Each row comes from the steps of one path. Every step used is in the known rows, and no mark comes twice. Write the path behind each row, first mark first.
Known rows:
gutov/pogeba/zemig/madus: [ -2  -5   4   6  -1  40  -1  -2  -4  -6 -12   1  21 -14 -21 -15   6   2
  18  17   9  -9   6   3  -3 -18 -25  -1   4 -11  21  -8]
madus/gutov/pogeba/zemig: [-16   0   3  11   1  19  14  16  19  -2 -16  12  31   5 -16  -6  -4   1
  12   2   5  -4 -17  15  -9  -1  -9 -12  11  17 -16  -6]
suni/zemig/supeta: [ -2   5  -7  38  15  25  17  -8  -2   9 -17  -6  37 -18 -42   7 -12   5
   5  -5  -5  -4  -8   0 -17   9 -28 -16  -9 -26  16 -20]
pogeba/zemig/madus: [ -5  -8   2  11   7  41 -16   1 -10  11 -15   3  24 -14 -26  -9   8   4
  10  12   4 -10  14  -2   2 -10 -25   9   8 -11  20  -1]
bevo/madus/gutov: [ -8  -7  12  22  11  17 -15 -32  24  16  -8   7  24   3   8   4   9   4
  -7   4  17   6  10   1   6  -6  14  27   0  -8   5  14]
pumun/bevo: [-19  -4  13  -3   7   8  38   5   4   1 -28  -3   9 -21  12  -9 -17  10
 -36   8 -17   3  14 -21 -10 -15  -2   6   8  22   4  12]
fugesuv/zemig/sepud/gutov/pogeba: [-20   6   8   3  -4  13  39 -29  18 -25   5   7  13  10   1 -12  -4   5
  10   4  -1   6 -17  15 -21 -24  -2 -23  -2  -6 -14 -10]
bevo/madus/gutov/sepud: [-13 -13  21  24  11   1   7 -26  13   2  -7  -2  20  11  15  -2  27  16
   1  16  14   8 -13   8 -18 -10   5  22 -14 -23   6  11]
zemig/suni: [-14   0   0  -7  16  23  12 -21  -4  -8  -8   7  10 -29 -38   6 -11   9
 -10  -3 -17  21  22  -5  -7   4 -15  29  14 -13   7   4]
gutov/pumun/bevo/madus: [ -4 -19  21  10   1  16  18 -20   0   7 -19 -16  21 -20  27  -5   4   5
 -30  17   6 -12  15 -19   7 -25   6   9  -3  -1  21  14]
pumun/bevo/madus/gutov/pogeba/zemig/zufe: [ -1   2   6   2   1  13  23  -3   5 -22   2  14  28   3 -27   0 -10  -7
  -5   8   8  -8  11   3  -4  10 -16  -4  -4  18   3  -6]
zufe/zemig/madus: [ -8 -11   2  12  11  39 -24  -5   2   3 -17   0  29 -19 -22 -13   9   5
  13  14   1 -10  20  -6  -8 -11 -23   4  -5 -23  25 -12]
sepud/gutov/madus: [-26 -18  13   7 -10  33 -11 -35   5   0 -11 -14  15  -3   6  -3  15   4
   6   7   7  -3  14  -6  -2 -29   2   7   0 -13   7  16]
pumun/bevo/madus/gutov/pogeba/zemig/leput: [  9   9   3  17  -7  27   5   1  -1 -16 -13  14  17 -13  -7 -15   2  12
  -1  14   7 -28  11   9 -10  17 -13  -1   1  15  -3 -10]
suni/zemig/pumun/bevo/madus: [ -3 -15  16  18   2  20  12 -23   0  14 -20 -12  31 -18  24  -8  -1   0
 -21  12  -5 -17  10 -18   8 -10   0   7   3  -5  12   1]
pogeba/gutov/pumun/bevo/madus: [ -9 -22  20  14   2  11   9 -23  -1  15 -14 -20  15 -15  31  -1   3   4
 -29  11   6 -13  12 -18  11 -24   8   4   1   5  19  19]
suni/zemig/pumun/bevo/madus/gutov: [ -9 -13  19  18   8  12  -4 -28  16  20  -9  -2  21  -2  30   0   7   0
 -13  -3   8  -9  14   0   7   9  12  16  -1   6   1   5]
suni/zemig/sepud/gutov: [-28  -1   6  19  13   6   6 -33  -6  18   9   7  18  25 -13  -1   5   5
  -1  -9 -14  -2  -8   7 -14  -2   4  -3   4  -8 -24 -10]
sepud/gutov/pogeba: [-19   0   9  -1  -9  16  35 -28  20 -29   0   5  16   5  -3 -12 -10   2
   3   5   7  13 -12   5 -17 -36   4 -20   2   2 -13  -2]
pogeba/zemig/sepud/gutov/pumun/bevo/madus: [-11 -19  21  12   3   7  17 -23  -6  22  -8 -13  14  -7  27  -4   9   2
 -29  11  -1 -22  12 -12   8 -17   5   3  -1   1  11   8]
mafot/zemig: [-22  -3   3  10   8  34  -4   8   7   4 -27  19  43  -3 -18 -11 -10   6
   8  -4  11  -1 -26   0  -2  14 -20   8   6  11  -2  -3]
pogeba/zemig: [-18  -3  -3  18  12  26   0  27   2  17 -27  12  41   0 -33   0  -5   5
   0   2  -9  -7 -10   1  -4   3 -15  -2  20  11 -15   3]
bevo/madus/gutov/pogeba/zemig: [-12  -2   5  16   0  19   9   8  21   3 -15  10  33   4 -12  -7   0  -1
  11   7   9  -9 -17  13  -1  -4  -7  -7   9   9 -10  -6]
fugesuv/zemig/mibes: [-10   6  -3   6   5  46   8  -9  16  -9 -18  11  25 -20 -36   9  -3  12
  -2 -12 -17   0  13  -2 -20  14 -20   3   6   0   7   9]
sepud/gutov: [-29  -7   6   7   7  16   0 -28   7  10  -1  11  17  12 -12   2  -5   5
 -14  -8  -5   8   6  -5  -4 -19  10  -3  11   3 -19  12]
sepud/gutov/madus/bevo: [-37 -19  12  -9  -8  16  13 -19  -1   0 -11 -12   4  -5  13  -5   8   2
  -6   3  10  -4  27 -11   7  -7   4  20 -13   8  27   4]
zemig/pumun/bevo: [-11 -12  13  -6   5  18  45   0  -5  -2 -20 -12  14 -22  29  -6 -16   6
 -33  -5 -24  -5  25 -20 -14  -7  -7 -11  12  30  -5  13]
suni/zemig: [-15   0   2  27   9  25  -3   4   0   3 -25   5  54  -1 -28  -4  -2   4
  12   2  -2   0 -22   6 -10  10  -6   3   2  -6 -11 -17]
bevo/madus: [ -3  -6   7  27   7  27  -5 -28  12  10 -20   0  38 -10  -8  -4   3   5
 -10  21   9   1   1 -14   7 -27   2  22   4 -26  16  11]

Write each row's path:
[-21  -5  -3  -3  20  19  -5  -6   5  -1 -13  10  20 -30 -44   3  -9   6
  -2  -5 -23   7  21  -3 -10  17 -21  18   8 -16   4 -13]  zufe/zemig/suni
[-12  -9  19  15   9   8  -3 -28  23  18 -11   3  13  -3  24   0   5   4
 -22   5  11   0  16  -5   8  -4  15  26  -1   4   8  15]  pumun/bevo/madus/gutov
[-15  -4  10  10  -2  12  18  11  19   5 -17   7  24  -1  -1  -9  -3  -1
   2   7   5 -12 -13   8   0  -3  -6  -8   8  17  -8  -6]  pumun/bevo/madus/gutov/pogeba/zemig
[-34 -21   8   1  -6  13   5 -11  -2   3 -13 -20   5  -7  15  -1   5   4
  -1   2  10  -3  21 -12   9  -5  -1  18  -8  14  32  10]  pogeba/gutov/madus/bevo
[-13 -19  23  19   9  -1  16 -16   6  10  -7  -6  17   8  30  -2  25  12
  -4   9   4  -7  -6   7 -16   1   0  10  -9  -6   0   8]  pogeba/zemig/pumun/bevo/madus/gutov/sepud
[-20   2   7   5  -2   8  37 -27  19 -23   5   3  15  11  -4 -14  -4   3
  10   5  -3   3 -14  10 -26 -27  -2 -25  -4  -6 -15 -15]  zufe/zemig/sepud/gutov/pogeba
[-31  -3   6  11  12  11   6 -32  -2  18   8  14  12  23  -7  -4   0   6
  -3 -12  -8  -2  -9   4  -9   1  -3  -1   6   1 -20  -3]  mafot/zemig/sepud/gutov
[-15 -11  20  15  12  11   1 -17   7  -3  -6   2  14   5  13  -3  30  17
  13  12  13   5  -6  17 -20   0  -7  14 -17 -22  11   5]  fugesuv/zemig/madus/gutov/sepud
[ -8  -8   6   4  -2  36  -5 -10  -4  -1  -5   3  15  -8 -18 -14   6   0
  15  12   9 -11   7   4   1 -19 -20  -5   5  -9  15  -8]  sepud/gutov/pogeba/zemig/madus
[ -3 -23  20   7   5  24   4 -21   1  -3  -4 -14  27  -1  26  10  21   5
  -8  -6  24  -3  17   8  -7  -9  13  -3  -8   9   3  21]  bevo/madus/gutov/pumun
[-13 -22  25 -12   3  10  28   6  -9   5 -14 -14   1 -17  36  -2   5   5
 -29  -4   1 -14  28  -6  -6  -1   0  -7  -2  37   9  13]  pogeba/zemig/madus/gutov/pumun/bevo
[-10 -21  23   8   0  12  14 -29   0  13 -12 -14  15 -14  29  -4   5   3
 -33  12   6 -14  17 -18  10 -26  12   5  -2   1  16  15]  sepud/gutov/pumun/bevo/madus
[ -9   3  10   2  -4  17  33 -19  31 -32  -6   5  19   0   5 -10  -5   4
   9   6  16  17  -9  12 -21 -22   4  -7  -3   5  -6   0]  madus/gutov/pogeba
[-14 -13  18  16  12   7   2 -12   2   3  -5   0  14   9   6  -4  29  16
  11  12  12   3  -7  13 -21  -2  -8  15 -12 -16   8   5]  pogeba/zemig/madus/gutov/sepud
[  4  11  -3  17   1  44 -11   1  -9 -18 -20  24  32 -13 -23 -14  -3  18
   7   4  11 -17   0   4 -14  29 -24   9   1  11  -2  -8]  mafot/zemig/leput
[-11 -15  17  15  10  11  -8 -24  23  20 -10  -1  20  -4  30   0   6   1
 -16  -2   4 -11  21  -4   4   6  10  12  -1   6   2   6]  zufe/zemig/pumun/bevo/madus/gutov
[-26 -12   7 -12  -3  16  17  -4  -8   1  -4   0   3  -6  -3 -12   2  -1
   0   5  11 -10  23  -4  11   0 -10  11 -10  11  32 -13]  sepud/gutov/pogeba/zemig/madus/bevo
[-12 -12  20  19  11   7   1 -20   2  -2  -4  -2  18   9   8  -5  31  15
  15  12  14   5 -11  15 -23   0  -5  17 -18 -22   9  -2]  suni/zemig/madus/gutov/sepud
[  0 -13   5  12   0  36  18  -6   4  -2  -7  -4  39  -2  13  -1   0  -3
  10 -10  -4 -16   4   8  -9   2 -13 -25  15  14 -19   0]  bevo/madus/gutov/pogeba/zemig/pumun
[ -3   1  12   0  -6  24  23 -27  24 -32  -2   2  12  -5   7 -14   2   3
  15  10  22  12   1  12 -16 -25  -3  -3  -7  -3  10  -3]  zemig/madus/gutov/pogeba
[-12 -17  23  11   3  11  15 -28  -1  16  -9 -11  14 -10  33  -4  10   4
 -26  11   0 -19  13  -9   9 -14   6   2  -6  -6  15   7]  fugesuv/zemig/sepud/gutov/pumun/bevo/madus
[ -7   3  -1   2   9  31   8  -4  -4 -24  -5  24  43   3 -43   0 -15  -1
   3  -1  12   2   0  -1  -7  23 -27   6  -5  15   4  -4]  mafot/zemig/zufe
[ -7   6   3  24  12   9  28 -11   4   8   0   2  22  15  -8  -7   9   6
  10   9  -7  -8 -15  13 -20  -3 -13   2   3 -10  -8 -12]  bevo/madus/gutov/pogeba/zemig/sepud
[-11 -11  19  14   9  16  -5 -25  22  18 -10   3  17  -6  35   3   6   2
 -15  -3   6  -8  19   2  10   9  10  13   0   5   3  11]  fugesuv/zemig/pumun/bevo/madus/gutov
[ -8 -12   2   5  -1  35  25  -2  -3  -6  -4  -2  36   1   4  -2  -6  -2
   8 -16 -13 -14   3   7 -14  -1 -15 -37  19  20 -29  -1]  sepud/gutov/pogeba/zemig/pumun
[ -9   9  -2  19  12  12  39   1  -2   0  -5   2  24  11 -19  -9   2   9
  10   8 -16  -4 -18  11 -29  -6 -21  -6   6  -6 -13 -12]  gutov/pogeba/zemig/sepud
[-23 -19  22 -10   4   0  43   1 -15   8  -7 -14  -1  -5  30  -2   0   6
 -36  -7 -15 -15  18  -8 -12  -7   3 -18   2  36  -8  10]  pogeba/zemig/sepud/gutov/pumun/bevo
[-11 -14  19  12   8  15  -5 -27  18  20 -10   3  18  -3  33  -2   4   0
 -14  -5  12  -9  13  -2  10  10   8  18   0  13   4  10]  mafot/zemig/pumun/bevo/madus/gutov
[-31   1   6  13  14  11   5 -30   2  17   6  13  12  19  -6   3   4   8
  -4  -9 -16  -2   0   9  -9  -2   1  -7   5  -9 -22   0]  fugesuv/zemig/sepud/gutov
[-16  -4   8  -9   6  10  17 -12   4   0  -5   8   1 -27 -20   0  -8   0
  -7   0 -11   1  15   4   5  13 -15  20  13   1   7  -8]  pumun/bevo/madus/gutov/pogeba/zemig/suni
